(in the rows, 128 means zero)
Known rows, with every step that occurs:
gepo-vebo-koro-vova-neta: [108 151 122 197 133  97 203 127 201 116 124 114 113 133 119 247 124 153
 219 152  80 135 154 129 141]
vebo-koro-vova: [ 97 135 110 178 124 131 173  97 159 140 111 135  96 138 105 211 109 156
 160 109 108 106 108 164 145]
neta-vova-giduki-gepo-peves: [137 172 153 140  98 110 121  92  90 159 136 135 153  83 127 197 149 133
 107 169 145 113 214  85 130]
vova-gepo: [156 123 129 146 112 154 113 116 108 148 168 114 134  88 141 142 128 137
 122 145 139 135 152 130 117]
vimi-vova-gepo-peves-zuded: [170 182 111 187  82  81 136  99 126 163 125  97 136  94 101 202 133  89
 100 189 139 105 160 122  88]
vova-neta: [141 134 141 145 125 129 134 144 139 105 143 104 132 127 130 141 133 135
 161 156  93 151 141 120 129]
gepo-giduki-vova: [188 169 143 123  99 100 136 121 128 156 134 142 120 120 113 140 155 133
 118 131 145 147 203 143 110]
giduki-vova-vimi: [160 157 133 156  90 113 164 117 136 148 156 121 134 145 111 120 156 141
 153 151 115 187 154 105 117]
nulo-gepo-giduki: [165 150 143 125 122 146 113 121 128 108  97 136 119  67 129 139 176 135
 104 117 160  92 174 143 101]
nulo-gepo-peves: [138 145 126 139 126 133 121 115 154  93  88 126 126  91  88 166 181 118
 112 150 137  67 188 115 108]
vebo-koro-vova-giduki: [ 81 154 123 176 100 106 172  88 128 148 120 124  88 110 119 225 113 158
 146  87 116 121 124 163 157]
nulo-gepo: [133 137 135 123 124 170 115 117 130 105 109 133 119 107 120 130 160 133
 107 125 154  91 135 132 116]
gepo-vebo-koro: [106 133 127 146 142  77 197 138 175 150  88 141 134 130 129 184 130 122
 187 111 117 102 161 103 139]
gepo-peves: [137 137 120 142 130  91 132 125 153 116 109 121 135 116 100 166 150 113
 133 154 110 101 182 112 119]
gepo-giduki: [160 142 137 132 124 104 126 133 128 130 113 135 125  89 138 138 144 131
 124 121 130 128 167 141 115]
vimi-vova-giduki-gepo-peves: [146 190 154 138  76 101 145 118 110 172 145 134 131  98 108 193 143 116
 111 169 162 118 219 116 111]
peves-gepo-vebo-koro-vova: [ 94 131 116 182 127 134 199  79 160 148  93 165 114 100 128 225 122 145
 188 121 115  89 128 148 161]
gepo-giduki-vova-vimi: [193 172 143 158  85  90 161 120 136 148 142 127 131 107 120 128 171 143
 151 143 118 186 191 119 104]
neta-vova: [117 146 130 130 130 144 124 105 107 119 122 126 139 132 163 169 109 115
 117 146 142 120 103 101 120]
vimi-vova-koro: [125 188 134 127  66 137 169  95 127 140 140 113 102 151 134 205 127 108
 134 132 152 150 117 112 101]
vimi-vova: [126 161 130 126 106 135 148 130 127 131 133 126 118 147 147 166 104  96
 120 148 157 124 111 128 103]
giduki-vova: [155 153 133 121 104 126 137 119 126 153 146 138 124 158 103 131 139 130
 119 139 141 147 163 130 125]
nulo-gepo-vebo-koro: [110 143 129 140 142 121 184 129 178 130  69 146 127 104 118 187 166 123
 166 106 143  67 167 107 125]
vova-gepo-nulo: [178 121 140 152 112 165 133 130 107 136 159 114 136  64 132 163 149 141
 119 137 137 127 182 117 104]
koro-vova-vimi: [126 143 112 197 109 135 154 100 150 112 157 110 112 121 121 167 127 158
 162 156 100 175  98 135 124]

Rows:
[140 148 157 123  94 129 120 116  87 181 162 143 134  90 118 120 147 161
 112 123 151 148 188 131 143]
vova-giduki-gepo
[164 140 138 138 121 117 123 124 141 160 133 149 153 103  75 145 165 144
 134 173 125 102 221 117 124]
giduki-gepo-peves
[164 163  94 221  96  96 116  69 140 151 144  98 118  80  69 219 143 145
 108 188 104 115 160 159 113]
koro-vova-gepo-peves-zuded
[142 171 134 172  89 115 127  87 124 160 162 132 114  81  77 207 153 169
 121 164 133 130 220 149 140]
koro-vova-giduki-gepo-peves
[129 167 161 122  95 146 114  93  66 172 157 142 147  96 153 159 126 148
 103 141 162 139 162 103 137]
neta-vova-giduki-gepo
[188 138 139 149 110 129 110 121 107 149 153 119 129  50 152 151 145 139
 117 140 140 135 194 143 104]
vova-gepo-giduki
[126 151 128 211 112 113 214 109 188 179 141 150 136 112  98 204 149 187
 221 154 104 152 175 115 137]
giduki-gepo-vebo-koro-vova-vimi
[ 85 175 126 176 111 112 187  90 159 128  99 131  87  84 124 250 156 150
 154  97 150  96 166 137 137]
nulo-gepo-vebo-koro-vova-giduki
[136 182 159 119  73 135 141 120  84 184 166 139 126 112 140 154 120 131
 104 143 182 142 170 132 116]
vimi-vova-giduki-gepo
[167 160 146 137 100 126 142 135 141 129 161 114 130 159 106 145 147 140
 154 169 105 170 177 122 126]
giduki-vova-neta
[ 76 150 130 181 100 108 200  69 131 157 100 153 104  72 143 235 126 145
 176 101 125 104 145 147 172]
peves-gepo-vebo-koro-vova-giduki
[ 82 163 119 181 110  70 198 100 159 151 115 129  95 107 133 248 122 144
 174 101 123 129 160 137 151]
gepo-vebo-koro-vova-giduki
[132 162 140 158  89 150 122  90 100 174 181 140 109  97 106 170 133 185
 114 139 152 155 168 168 141]
koro-vova-giduki-gepo
[151 147 112 182 120 138 142 103 151 141 183 113 113  91 140 214 127 147
 147 175 146 152 166 139 113]
koro-vova-gepo-vebo
[147 158 150 137  95  94 126 112 113 168 143 134 140  77  89 155 168 147
 119 150 133 120 238 112 135]
vova-giduki-gepo-peves
[175 124 160 131 118 170 138 140 116 160 144 153 153  87  94 125 163 164
 127 139 143 122 200 121 116]
giduki-gepo-nulo
[149 162 116 166 114  94 113  99 150 118  67 118 135  90  56 154 187 119
  95 148 123  64 159 126 108]
nulo-gepo-peves-zuded
[113 178 140 124  80 107 151 119  94 142 142 114 108 122 162 174 106 100
 106 125 165 142 127 125 113]
vimi-vova-giduki
[184 157 152 124  90 138 137  89  99 160 115 167 128  85 123 129 161 132
 116 129 145 122 189 152 129]
peves-gepo-giduki-vova
[163 167 124 160  92 123 141 114 131 137 149 106 127  97 133 215 127  92
 117 190 150 106 185 112  85]
vimi-vova-gepo-peves
[138 167 143 140 105 133 154 148 140 106 148 101 122 149 149 175 109 106
 152 174 123 148 124 121 103]
vimi-vova-neta
[186 194 149 123  58 106 156  87 128 162 141 130 108 122  99 182 177 143
 132 116 136 173 211 127 109]
gepo-giduki-vova-koro
[160 143 170 130  92 143 137 129  85 168 153 142 141  63 108 140 167 165
 114 117 152 139 217 116 131]
vova-giduki-gepo-nulo
[100 164 142 126 104 118 123  94  73 128 130 116 128 105 177 181 111 113
 104 123 151 137 121  98 133]
neta-vova-giduki
[ 96 145 108 180 138  97 198 110 190 143 109 138 104 135 118 234 119 145
 186 123 115 111 143 139 142]
gepo-vebo-koro-vova
[155 150 123 161 115 132 114  92 109 126 142 106 147  79 148 221 130 109
 113 190 131 103 177  87 104]
neta-vova-gepo-peves
[134 147 125 177 119 147 134 118 151  93 164 101 104 132 118 190 121 159
 162 169  94 162 122 154 131]
koro-vova-neta
